What can hang from each mark
q_216: q_897
q_520: q_102
q_915: q_102
q_102: q_34 q_520 q_915
q_331: q_34 q_915
q_897: q_34 q_216
q_34: q_102 q_331 q_366 q_897

Each row was made from one small tree. The marks that hang from a mark follow it in brackets, in the order of their numbers. Every link used is in the known rows. Write each row's tree.
Known rows
q_520[q_102]:  0.291  0.722  1.845  0.973 -1.827  2.779  3.399  0.974 -2.437  1.484  0.610  0.402  1.444  1.087  3.892 -0.336  0.591 -1.084 -1.155  4.676  2.490  2.014 -3.544  0.576 -0.007  2.327  1.593
q_34[q_102 q_366 q_897]: -0.191 -0.722  0.034  1.921  0.395  2.628  3.428  3.878 -3.115  1.168 -0.820  0.410  0.925 -1.043  6.760 -1.178  1.127 -2.192 -1.577  4.785 -1.833  0.698 -3.745  1.409  0.628  1.933 -1.288
q_216[q_897[q_34[q_102 q_331 q_366]]]: -0.836  0.177  0.631  3.069  0.709  3.699  4.250  4.732 -3.765  1.152  0.606  0.384  1.966 -1.467  7.437  0.431  1.244 -0.764 -4.132  4.088 -1.046  1.495 -3.910  1.970  1.010  1.134 -0.332
q_102[q_34[q_366 q_897] q_915]: -1.639 -0.169  0.923  0.571  0.735  0.307  1.753  2.423 -1.781  2.143 -1.672 -1.370  1.846 -1.374  5.864 -2.072  2.377 -1.542 -1.374  3.997 -0.810  1.977 -0.618  2.763 -0.263  1.317 -0.551
q_102[q_34[q_331 q_366] q_520 q_915]: -1.122  0.916  1.920  0.151  1.245  0.138  1.392  1.563 -4.170  1.253 -0.856 -0.841  3.589 -0.686  7.267 -1.261  3.199 -1.384 -2.074  4.397 -0.156  2.366 -1.458  2.756 -0.808  2.594 -0.625
q_897[q_216]: -1.195  0.466  1.060  1.422 -0.587  3.766  2.949  1.299 -1.148  2.172  1.388  0.982  0.655  0.984  3.322  0.032  1.979 -1.522 -0.772  4.525  1.147  1.719 -2.732  1.063  0.410 -0.111  1.909
q_34[q_102]: -0.074  0.047  1.215  0.894 -0.445  2.868  2.469  2.546 -3.199  1.183  0.647  0.759  1.576  0.729  4.240  0.019  1.464 -1.084 -1.702  5.402  0.871  1.779 -3.899  0.710  0.097  1.784  0.365
q_897[q_34[q_102]]: -0.450  1.171  0.791  1.315  0.274  3.199  2.438  3.794 -2.438  1.394  0.973 -0.301  1.719 -0.731  4.977  0.203  1.456 -0.480 -2.568  5.796 -0.207  1.369 -3.436  1.486 -0.026  1.022  0.648
q_216[q_897[q_34]]: -1.589  2.221  1.255  1.831 -0.777  2.899  2.977  2.138 -0.893  2.524  0.076 -0.484  0.942 -1.499  3.740  0.571  2.350  0.230 -2.530  3.589  2.052  2.203 -1.811  2.499  0.379 -0.189  1.838
q_102[q_34[q_366 q_897[q_216]] q_915]: -1.855 -0.684  0.745  1.407  1.119  2.023  2.452  2.615 -0.506  2.715 -0.638 -0.496  1.424 -1.263  6.362 -1.748  2.487 -2.253 -0.844  4.546 -1.718  1.594 -0.379  2.783 -0.266  0.125  0.249
q_331[q_34[q_102[q_520] q_366]]:  0.679  1.103  1.618  1.410  0.830  1.486  2.718  3.147 -4.392  1.786 -0.650 -0.224  2.104 -1.560  6.152 -0.150  2.302 -1.710 -0.222  4.812  1.011  0.955 -3.143  1.492 -0.147  3.346 -0.636
q_520[q_102[q_34]]:  0.087  1.115  2.128  1.019 -1.251  1.976  2.734  1.601 -2.636  1.923  0.868 -0.570  1.743  0.439  5.179 -0.748  1.476 -1.025 -0.938  5.209  1.876  2.652 -1.970  1.453 -0.821  2.208  1.014
q_34[q_102[q_520 q_915] q_331 q_366]: -0.082 -0.551  1.569  0.035  1.065  1.603  2.344  2.206 -4.761  0.506 -0.867  0.775  3.839 -0.176  7.595 -0.768  1.861 -1.662 -2.597  5.143 -0.732  1.513 -4.029  1.477 -0.361  3.494 -0.768
q_915[q_102]: -0.769  1.235  0.320  0.157 -1.209  2.535  2.266  0.780 -3.281  1.529  1.132  0.390  0.513  1.190  3.826  0.899  2.835 -0.462 -1.436  4.079  1.893  1.743 -3.182  1.106  0.912  0.257  1.035
q_520[q_102[q_34[q_366]]]: -0.113  0.685  1.838  2.142 -0.865  1.612  2.983  2.541 -3.505  1.738  0.404 -0.832  1.671 -0.118  7.007 -1.003  1.284 -1.579 -0.706  4.893  0.593  2.161 -1.413  1.680 -0.509  2.272 -0.109
q_520[q_102[q_34[q_366] q_915]]: -0.473 -0.070  2.530  0.944 -0.709  0.795  2.203  1.802 -2.605  2.011 -0.437 -1.061  2.868  0.006  6.325 -1.441  1.217 -1.195 -1.136  4.781  0.998  2.687 -0.922  1.886 -0.913  2.491  0.365
q_331[q_34]: -0.405  1.069  1.714  1.033 -0.276  1.783  2.706  1.602 -2.410  2.299  0.346 -0.327  1.122  0.352  1.292  0.040  1.581 -0.714 -0.788  3.129  3.711  2.050 -3.103  0.816  0.802  1.791  1.442
q_915[q_102[q_34 q_520]]: -0.349  3.010  0.886 -0.432 -0.160  1.231  1.129  0.741 -4.005  1.890  0.662 -0.798  1.381 -0.547  6.838  0.483  5.029 -0.736 -0.459  5.236  1.072  2.006 -1.055  2.577 -0.697  0.817  0.292
q_102[q_34]: -1.130  1.438  1.574  0.885 -0.293  1.438  1.653  1.732 -2.755  1.966  0.620 -0.742  1.371  0.233  4.241 -0.462  2.689 -0.852 -1.116  4.515  1.473  2.780 -1.345  2.016 -0.376  0.960  0.500
q_34[q_102 q_331]:  0.058 -0.717  0.892  1.071  0.230  3.360  3.459  2.756 -4.462  0.432  1.366  1.434  2.142  1.417  4.656  0.068  0.813 -1.363 -3.104  5.024  0.292  1.838 -5.565  0.294  0.677  2.349 -0.002
q_34[q_331[q_915] q_366 q_897]: -1.970 -0.225  0.425  1.554  1.011  0.566  2.800  3.211 -3.610  0.825 -1.464  1.558  1.431 -0.280  5.019 -0.822  0.341 -1.330 -3.045  2.406 -0.698  1.087 -4.514  1.542  1.904  2.949 -0.237
q_331[q_34[q_897] q_915[q_102]]: -0.955  1.152  0.318 -0.099  0.432  0.573  2.092  2.154 -2.448  2.520 -0.935  0.697  0.445 -0.463  2.322  0.750  1.918 -0.303 -1.400  2.561  2.510  1.021 -3.662  1.276  1.861  1.996  1.374
q_520[q_102[q_34[q_331 q_366] q_915]]: -0.466 -0.762  2.258  1.025 -0.019  1.295  3.016  2.111 -3.783  1.181  0.084 -0.399  3.347  0.571  6.714 -1.505  0.582 -1.409 -2.581  4.525  0.427  2.740 -2.530  1.441 -0.332  3.132 -0.059

Write each row's tree
 0.222  0.149  1.160 -1.180  0.743  1.651  2.127  1.565 -1.855  1.521 -1.888  0.301  2.752 -1.468  5.897 -1.316  2.545 -1.561 -1.357  5.908 -0.373  1.198 -3.209  1.998 -1.094  2.709  0.156 => q_34[q_102[q_520 q_915] q_897]
 0.181  0.419  1.781  1.130 -0.584  2.487  3.597  1.954 -3.895  1.093  1.574  0.163  2.285  1.101  5.743 -0.707  0.800 -1.394 -2.358  4.914  1.323  2.638 -3.585  0.919 -0.181  2.736  0.566 => q_520[q_102[q_34[q_331]]]
-0.251  0.360  2.795 -0.179 -0.982  1.267  2.007  0.893 -1.776  2.226  0.004 -0.778  2.911  0.475  4.467 -1.082  1.348 -0.676 -1.311  5.195  2.255  3.096 -1.355  1.466 -1.274  2.476  1.444 => q_520[q_102[q_34 q_915]]
-0.837  0.763  2.384  0.777 -0.119  0.674  2.365  2.312 -3.824  1.325  0.453  1.134  2.743  1.119  4.961 -0.160  0.259 -0.546 -2.906  4.195  1.744  2.762 -3.646  1.130  0.096  3.957  1.191 => q_520[q_102[q_34[q_331[q_915]]]]
-1.016  0.930  0.928  3.064  0.025  3.285  3.454  4.418 -2.492  1.915 -0.028 -0.292  1.409 -2.225  6.920  0.428  1.821 -0.414 -2.666  4.453 -0.446  1.403 -2.305  2.415  0.326  0.605 -0.003 => q_216[q_897[q_34[q_102 q_366]]]
 0.188  0.213  0.913  1.450  0.881  2.327  3.109  2.924 -5.608  0.149  0.004  0.987  2.637 -0.243  8.169 -0.426  1.975 -2.031 -2.192  5.226 -1.086  1.065 -4.586  1.295  0.087  3.194 -1.248 => q_34[q_102[q_520] q_331 q_366]
-0.664  0.895  1.168 -1.007  1.505  0.713  1.892  1.190 -2.595  1.414 -1.287 -0.498  3.084 -1.300  6.164 -1.730  3.143 -1.521 -2.280  4.773 -0.305  2.131 -2.293  2.720 -0.945  2.629 -0.105 => q_102[q_34[q_331 q_897] q_520 q_915]
-0.121 -0.980  0.005  1.405  0.472  4.667  3.969  3.157 -1.149  1.894  0.678  1.571  0.668 -0.222  5.442 -0.567  1.432 -2.380 -1.115  5.784 -1.493  0.809 -3.996  1.023  0.352  0.589  0.535 => q_34[q_102 q_897[q_216]]
-0.335 -2.190 -0.551  2.694  1.418  4.762  4.957  4.281 -3.146  0.861  0.879  1.848  1.134 -0.121  7.608 -0.896  0.784 -3.134 -2.356  5.142 -3.234  0.310 -5.148  0.825  1.281  1.278 -0.892 => q_34[q_102 q_331 q_366 q_897[q_216]]
-1.260 -1.146 -0.465  2.510  0.882  4.046  4.738  2.998 -2.452  1.214  0.511  1.309  0.558 -0.018  6.195 -1.035  1.137 -2.847 -2.029  3.674 -2.039  0.624 -4.217  1.300  1.628  0.668 -0.116 => q_34[q_331 q_366 q_897[q_216]]
-1.857  1.924  1.013  2.874 -0.414  2.547  3.197  3.082 -1.807  2.358 -0.360 -0.863  0.885 -1.966  5.503  0.176  2.182 -0.145 -2.301  3.065  0.807  1.737 -1.368  2.951  0.732 -0.064  0.775 => q_216[q_897[q_34[q_366]]]
-2.712  0.813  0.622  2.548  1.527  2.341  2.838  4.150 -2.470  1.459  0.759  1.232  1.637 -0.294  5.648  0.444  0.746 -0.884 -3.289  3.583 -1.157  1.016 -3.414  1.908  1.646  1.059  1.230 => q_897[q_34[q_331[q_915] q_366] q_216]
-1.293  0.336  0.934  2.219  0.565  1.430  2.644  2.999 -4.740  0.960  0.740 -0.342  1.874  0.269  6.384 -0.854  1.978 -1.547 -2.361  3.763 -0.333  2.368 -2.503  1.871  0.566  1.722 -0.909 => q_102[q_34[q_331 q_366]]
-2.023  1.923  0.118  0.195  0.630  1.485  1.788  2.754 -3.826  1.009  0.944  0.880  1.584  0.581  4.136  1.662  1.764  0.649 -4.195  3.445  0.711  1.404 -4.346  1.511  1.741  1.221  1.482 => q_897[q_34[q_331[q_915[q_102]]]]
-1.814 -0.024  0.819  2.286  1.297  1.450  3.071  3.488 -1.073  2.976 -1.100  1.107  0.534 -1.321  3.530 -0.363  1.002 -1.821 -0.494  2.592  0.531  0.553 -2.781  1.607  1.781  1.923  1.218 => q_331[q_34[q_366 q_897[q_216]] q_915]
-0.765  0.634  1.531  0.977  1.282  0.479  1.909  3.334 -5.547  0.323 -1.085  2.000  3.089 -0.344  7.613  0.157  1.394 -1.253 -2.688  4.577 -0.688  1.236 -4.659  1.427  0.413  4.433 -0.705 => q_34[q_102[q_520] q_331[q_915] q_366]
-0.502  2.242  1.220  2.211  0.444  2.614  3.032  3.672 -2.905  1.859 -0.869 -0.389  1.951 -3.320  8.686  0.330  3.035 -0.753 -1.953  5.135 -0.696  1.107 -1.802  3.152 -0.512  1.397 -0.126 => q_216[q_897[q_34[q_102[q_520] q_366]]]
-0.504  0.473  2.226  0.773  0.592  0.603  1.648  3.270 -3.084  2.143 -0.426  1.326  2.090  0.066  2.167  0.675  0.611 -0.209 -1.643  3.884  2.918  1.787 -4.153  0.572  0.801  3.679  1.280 => q_331[q_34[q_102] q_915]
-0.803 -0.529 -0.003  3.035  1.563  4.826  4.207  5.139 -3.227  1.026  2.211  0.840  1.687 -0.385  7.729  0.249  0.900 -1.901 -3.325  5.554 -2.939  0.537 -4.386  1.294  1.005  0.509 -0.177 => q_897[q_34[q_102 q_331 q_366] q_216]
-1.247  0.409  0.358  1.439  0.554  3.307  3.141  2.447 -0.630  2.581  0.707  0.052  0.341 -0.722  5.398 -1.033  2.780 -2.199 -0.588  5.003 -0.805  1.671 -1.517  2.294 -0.152 -0.140  0.705 => q_102[q_34[q_897[q_216]]]
-2.095 -0.054  0.690  1.325  1.643  1.945  2.596  3.178 -1.769  1.954  0.435  1.737  1.392 -0.064  5.037 -0.579  1.596 -1.676 -2.530  3.952 -0.890  1.808 -3.228  1.965  0.847  1.545  0.888 => q_102[q_34[q_331[q_915] q_897[q_216]]]
-1.536  3.192  0.478 -0.471  0.917  0.908  1.374  2.050 -4.170  0.965  0.256  0.682  2.208 -0.574  5.950  1.580  3.018  0.353 -3.317  4.240  0.481  1.087 -3.878  2.259  0.826  1.914  1.253 => q_897[q_34[q_331[q_915[q_102[q_520]]]]]
-0.865  1.209  2.176 -0.953  0.912  0.544  1.176  0.699 -3.373  1.385 -0.411 -0.510  3.603 -0.119  5.579 -0.903  3.252 -0.932 -2.222  4.792  1.109  2.805 -1.994  2.423 -1.113  2.495  0.452 => q_102[q_34[q_331] q_520 q_915]
-0.811 -0.135 -0.928  0.940  1.091  4.101  3.912  2.420 -2.821  1.798  2.167  0.754  0.396  0.372  6.660  0.095  3.176 -2.148 -2.110  4.738 -1.665  1.339 -3.257  1.861  1.045 -0.516  0.283 => q_915[q_102[q_34[q_331 q_897[q_216]]]]
 0.374  0.277  2.272  0.222  1.064  0.791  1.842  2.361 -3.513  2.079 -1.426 -0.485  3.286 -1.508  5.626 -0.560  2.236 -1.325 -0.626  4.812  1.357  1.357 -2.580  1.650 -0.490  3.618 -0.118 => q_331[q_34[q_102[q_520 q_915] q_366]]
-1.010  0.924  1.320 -0.487  1.132  1.961  1.888  1.019 -0.065  2.805 -0.842 -0.349  2.081 -1.867  6.291 -1.520  4.012 -2.070 -0.330  5.707 -0.725  1.716 -0.402  3.170 -1.505  0.791  1.069 => q_102[q_34[q_897[q_216]] q_520 q_915]
 0.159 -1.240  0.137  2.681  1.420  3.921  4.475  4.537 -1.941  2.467  0.298  0.717  0.533 -1.347  5.753 -0.693  1.136 -2.875 -0.419  4.664 -1.144  0.198 -3.620  1.062  1.106  1.452 -0.205 => q_331[q_34[q_102 q_366 q_897[q_216]]]
-1.494  0.085  0.180  2.686  0.859  2.801  3.211  3.346 -1.431  2.389  0.248 -0.226  0.237 -1.365  7.135 -1.413  2.662 -2.688 -0.440  4.604 -2.067  1.286 -0.967  2.654  0.249 -0.050 -0.298 => q_102[q_34[q_366 q_897[q_216]]]
-1.338 -0.439  0.891  1.900  1.126  3.612  2.660  4.083 -1.056  2.022  0.532 -0.016  2.319 -1.079  6.603 -0.206  1.397 -1.253 -2.249  6.017 -1.985  0.916 -2.065  1.788 -0.097  0.197  0.718 => q_897[q_34[q_102[q_915] q_366] q_216]
 0.185 -0.130  1.861 -0.946  0.792  1.939  2.184  1.342 -3.924  0.660 -0.376  1.004  3.895  0.331  5.645 -0.377  1.994 -1.175 -2.844  5.671  0.437  1.878 -4.460  1.194 -0.677  3.368  0.335 => q_34[q_102[q_520 q_915] q_331]
-1.234  0.314 -0.812  1.953  0.603  3.118  3.288  2.991 -2.360  2.346  0.984 -0.134 -0.315 -0.955  8.019 -0.338  3.726 -2.444 -0.459  4.628 -2.284  0.913 -1.107  2.556  0.770 -0.970 -0.445 => q_915[q_102[q_34[q_366 q_897[q_216]]]]
-0.189  0.233  1.913 -0.005  0.417  1.106  1.549  1.911 -3.426  1.286 -1.555  0.021  3.261 -0.879  7.159 -0.823  2.529 -1.453 -1.195  5.632 -0.151  1.458 -2.386  1.877 -0.961  2.953 -0.332 => q_34[q_102[q_520 q_915] q_366]
-0.589  0.568  0.910  2.019  0.470  3.990  3.995  3.803 -2.875  1.277  1.174  0.694  2.054 -0.922  5.540  0.848  1.336 -0.237 -4.364  4.535  0.233  1.965 -4.378  1.620  0.589  1.044  0.685 => q_216[q_897[q_34[q_102 q_331]]]
 0.095  0.653  2.171 -1.055  0.057  1.613  1.366  1.048 -2.615  1.446 -0.968  0.391  3.332 -0.339  5.278 -0.402  2.636 -0.899 -1.341  6.056  1.053  1.799 -2.857  1.565 -1.264  2.825  0.712 => q_34[q_102[q_520 q_915]]
-0.377 -0.455  1.570  0.741 -0.147  1.079  2.850  2.293 -1.744  2.086 -1.436 -1.191  2.199 -1.202  6.959 -2.336  1.062 -1.749 -1.195  4.838 -0.446  1.832 -1.193  2.212 -0.686  2.489 -0.123 => q_520[q_102[q_34[q_366 q_897] q_915]]
-1.182  2.883  1.169 -1.007 -0.341  0.100  0.642  0.444 -3.645  1.597 -0.782  1.124  1.548  0.017  4.788  1.348  3.562  0.012 -1.005  3.999  2.178  1.415 -2.717  2.011  0.268  2.042  1.473 => q_331[q_915[q_102[q_520]]]
-0.809  1.567  1.574 -1.141  0.835  0.250  1.102  0.858 -1.269  2.265 -1.935 -1.221  2.486 -1.994  5.805 -1.760  3.789 -1.297 -0.824  5.026  0.288  2.133 -0.676  3.213 -1.548  2.046  0.255 => q_102[q_34[q_897] q_520 q_915]
-0.837  0.452  1.423  0.073  0.602  2.386  1.659  3.084 -1.587  1.777  0.055 -0.588  2.837 -0.602  4.236 -0.130  1.299 -0.070 -2.975  5.859  0.176  1.814 -2.873  1.576 -0.524  1.288  1.078 => q_897[q_34[q_102[q_915]]]
-0.388  0.066  0.433  1.490  0.610  3.705  3.959  2.263 -0.370  2.960  0.441  0.449  0.097 -0.612  2.430 -0.542  1.747 -2.023 -0.368  3.707  1.393  0.978 -3.300  1.166  1.095  0.665  1.583 => q_331[q_34[q_897[q_216]]]
-1.736  0.409  0.046  2.932  0.979  4.126  3.989  3.833 -2.507  1.231  1.874  0.251  1.240 -0.230  6.222 -0.073  1.356 -1.624 -2.952  4.208 -1.675  0.843 -3.416  1.737  1.271 -0.106  0.612 => q_897[q_34[q_331 q_366] q_216]
-0.997 -0.614 -0.296  1.968  0.573  2.315  3.958  2.886 -3.669  0.700 -0.493  0.479  0.950 -0.120  5.588 -1.320  0.913 -2.130 -2.600  3.049 -1.131  1.007 -4.481  1.358  1.611  1.783 -0.916 => q_34[q_331 q_366 q_897]
-0.925  2.334  1.550  1.295  0.377  0.366  1.352  1.970 -3.886  1.642 -0.555 -1.191  1.826 -1.570  7.714 -0.916  3.850 -1.522 -0.197  4.771  0.059  1.960 -0.457  2.995 -0.999  1.939 -0.732 => q_102[q_34[q_366] q_520]
-1.112 -0.163 -0.024  2.133  1.297  1.634  3.317  3.412 -3.981  1.086 -0.135 -0.396  1.206 -0.743  6.987 -1.670  1.800 -2.174 -2.360  3.680 -1.688  1.657 -2.851  2.192  0.697  1.679 -1.615 => q_102[q_34[q_331 q_366 q_897]]
-0.459 -2.311  0.325  0.743  1.313  2.281  3.517  3.436 -3.482  0.688 -0.969  0.862  2.625 -0.211  6.398 -1.555  0.401 -1.998 -3.422  4.444 -1.966  1.189 -4.813  1.048  0.716  2.723 -1.183 => q_34[q_102[q_915] q_331 q_366 q_897]
-0.692  0.808  0.487  2.303  0.552  2.761  2.661  4.701 -3.257  1.223  0.465 -0.609  1.577 -1.239  6.868 -0.110  1.303 -0.950 -2.384  5.500 -1.503  0.880 -2.953  1.788  0.336  1.124 -0.432 => q_897[q_34[q_102 q_366]]
-1.471  1.269  1.056  1.130  0.241 -0.052  1.599  2.506 -4.148  2.253 -0.458  0.558  0.955  0.073  3.388  1.269  1.917 -0.140 -1.073  2.167  2.660  1.285 -2.891  1.262  1.992  2.164  0.928 => q_331[q_34[q_366] q_915[q_102]]
-0.580  1.485  1.438  0.359  1.174  1.318  1.505  3.229 -2.662  1.432 -1.159 -1.052  3.337 -2.352  7.873 -0.584  2.465 -0.824 -2.110  6.137 -1.291  0.972 -1.873  2.585 -1.091  2.170 -0.175 => q_897[q_34[q_102[q_520 q_915] q_366]]
